(in the rows, 128 means zero)
Known rows, with every way that one mark hangs from another
nanu(makenud): [154  99 173 137 112 133 173 148 114  95 108 134  85 108 163 188 138 177
 142]
sovaf(demuf): [155  98 172 112 141 158 194 153  77  99 135 148 131 116 134 144 174 213
 156]
bote(demuf neze): [ 91 117 111 113 122 159 164 102 142  65 131  85 132  79 123 166  98 177
 134]
demuf(makenud nanu sovaf(pamen)): [149 147 108 149 127 112 131  72 113 158 143 142 183 178 114  99 142  98
  93]
bote(demuf(fula makenud pamen)): [125 116 128 135 127 107  82 136 167 134 103 111 128 126 132 115 121  89
 139]
demuf(fula nanu pamen sovaf): [ 95 161 119 103 141 101 141 119 160 156 115 140  69 205 139  79  96  31
 158]
fula(nanu(makenud) sote): [168 126 156 152 127  76 167 222 102 129 130 157  96  86 151 237 183 182
 119]
sovaf(demuf(fula) pamen): [154 101 151 141 121 141 123 138 100 169 140 157 129 150 105  76 144 157
 145]
sovaf(nanu(makenud)): [145 117 162 129 146 150 135 157  84 103 150 140 104 112 130 146 138 148
 142]
bote(demuf(fula(nanu sote)) neze): [ 95 132 102 127 118 117 122 140 169 103 116 107 121  75 115 171 102 148
 127]
bote(demuf(fula(nanu) sovaf) neze): [ 95 149  88 108  99 134 118  98 188 119 109  91 143  77 129 152 102 133
 103]
fula(nanu sote): [160 117 142 160 143  78 177 219  90 107 132 158 119 102 150 219 190 171
 119]
bote(demuf(fula pamen sovaf) neze): [ 79 149  94  97 108 143 108  94 185 128 117  81 114 104 130 124  75 109
 125]
demuf(fula nanu): [107 117 137 139 150 105 169 135 141  89 100 159  79 184 127 110 107  80
 179]
sovaf(nanu pamen): [140 110 131 156 152 147 113 137  64 135 182 140 137 150 101  83 129 115
 129]
bote(neze): [ 92 109 120 136 119 156 185 121 113  45 104 124 110 116 148 178 110 188
 133]
demuf(fula(sote) sovaf(pamen)): [178 105 130 175 111 104  89 127 129 171 120 143 147 142 139 101 123  97
  95]
demuf(pamen): [111 110 146 128 141 124 175 166 104  96 118 129  73 160 163 143 132 125
 161]
sovaf(demuf nanu): [149 118 167 100 168 174 152 163  53 116 177 155 141 113 102 111 170 188
 155]
sovaf(demuf(makenud) nanu): [158 123 159 117 160 164 115 156  60 128 161 163 171 114  97 112 184 187
 133]

Rows
[168 121 160 135 161 139  71 176  79 151 149 179 161 118  88 101 170 160
 133]
sovaf(demuf(fula(sote) makenud) nanu)
[107 133  95 113 106 161 138  68 145 117 151  74 162  84 116 136  93 158
 101]
bote(demuf(sovaf(pamen)) neze)
[100 132  98 112 103 150 117  80 180 106 111  86 145  83 128 135  85 136
 111]
bote(demuf(fula sovaf) neze)
[ 74 140  95 123 110 127  79 112 185 115  97 100 119 113 118 132  85 115
 130]
bote(demuf(fula makenud pamen) neze)
[135 140 120 125 139 127 185  82 103 141 164 130 138 175 121  98 124 101
 125]
demuf(nanu sovaf(pamen))
[ 87 118 107 122 114 146 126 105 172  81 105  95 121  89 121 144  82 143
 138]
bote(demuf(fula) neze)
[159 109 123 162 100 122  98 102 145 160 103 134 144 153 149  85 119  88
  99]
demuf(fula sovaf(pamen))
[141 138 131 103 129 131 156  84 138 153 174  92 138 113 109 120 114 116
 132]
bote(demuf(nanu(makenud) sovaf(pamen)))
[ 94 158  89 104 122 144 139  59 157 104 139  91 172 101 103 146 100 143
 107]
bote(demuf(makenud nanu sovaf) neze)
[143 147 103 162 115  94  78  76 157 180 107 157 165 193 111  66 119  51
  98]
demuf(fula makenud nanu sovaf(pamen))
[141 152 119 129 135 127  78 127 107 160 134 132 159 151 144 109 152  94
  91]
demuf(makenud pamen sovaf(nanu))
[114 137  95 119 104 153 117  70 156 102 121  84 188  75 126 160 113 168
  86]
bote(demuf(makenud sovaf) neze)
[125 130 128 126 114 112 109 135 158 153  90 129  92 167 171  98 115  66
 128]
demuf(fula pamen sovaf)
[152 118 132 110 141 151 136 106 119 117 163  90 170  86 128 126 136 132
 117]
bote(demuf(sovaf(nanu)))
[135 126 172  98 139 135 172 146 118 133 126 165  87 142 111 121 142 163
 181]
sovaf(demuf(fula nanu(makenud)))
[133 151 140  99 135 141 124 140 106 158 155 119  99 138 152 121 130 103
 122]
demuf(pamen sovaf(nanu(makenud)))
[ 97 148 126 127 158  97 155 140 115 115 123 151  94 200 126 126 133  87
 160]
demuf(makenud nanu pamen)
[129 115 131 127 135 119 119 133 137 119 128 101 140 115 134 138 137 123
 135]
bote(demuf(makenud pamen))
[158 124 133 154 109 114  87 149 115 194 124 171 158 145 101  92 176 153
 115]
sovaf(demuf(fula(nanu) makenud) pamen)
[122 138 142 142 124  64 106 224 152 163  97 160  41 144 153 163 136  90
 150]
demuf(fula(nanu(makenud) sote) pamen)
[135 153 113 141 122 109  25 131 152 182  98 147 142 167 141  77 131  47
  96]
demuf(fula makenud pamen sovaf(nanu))
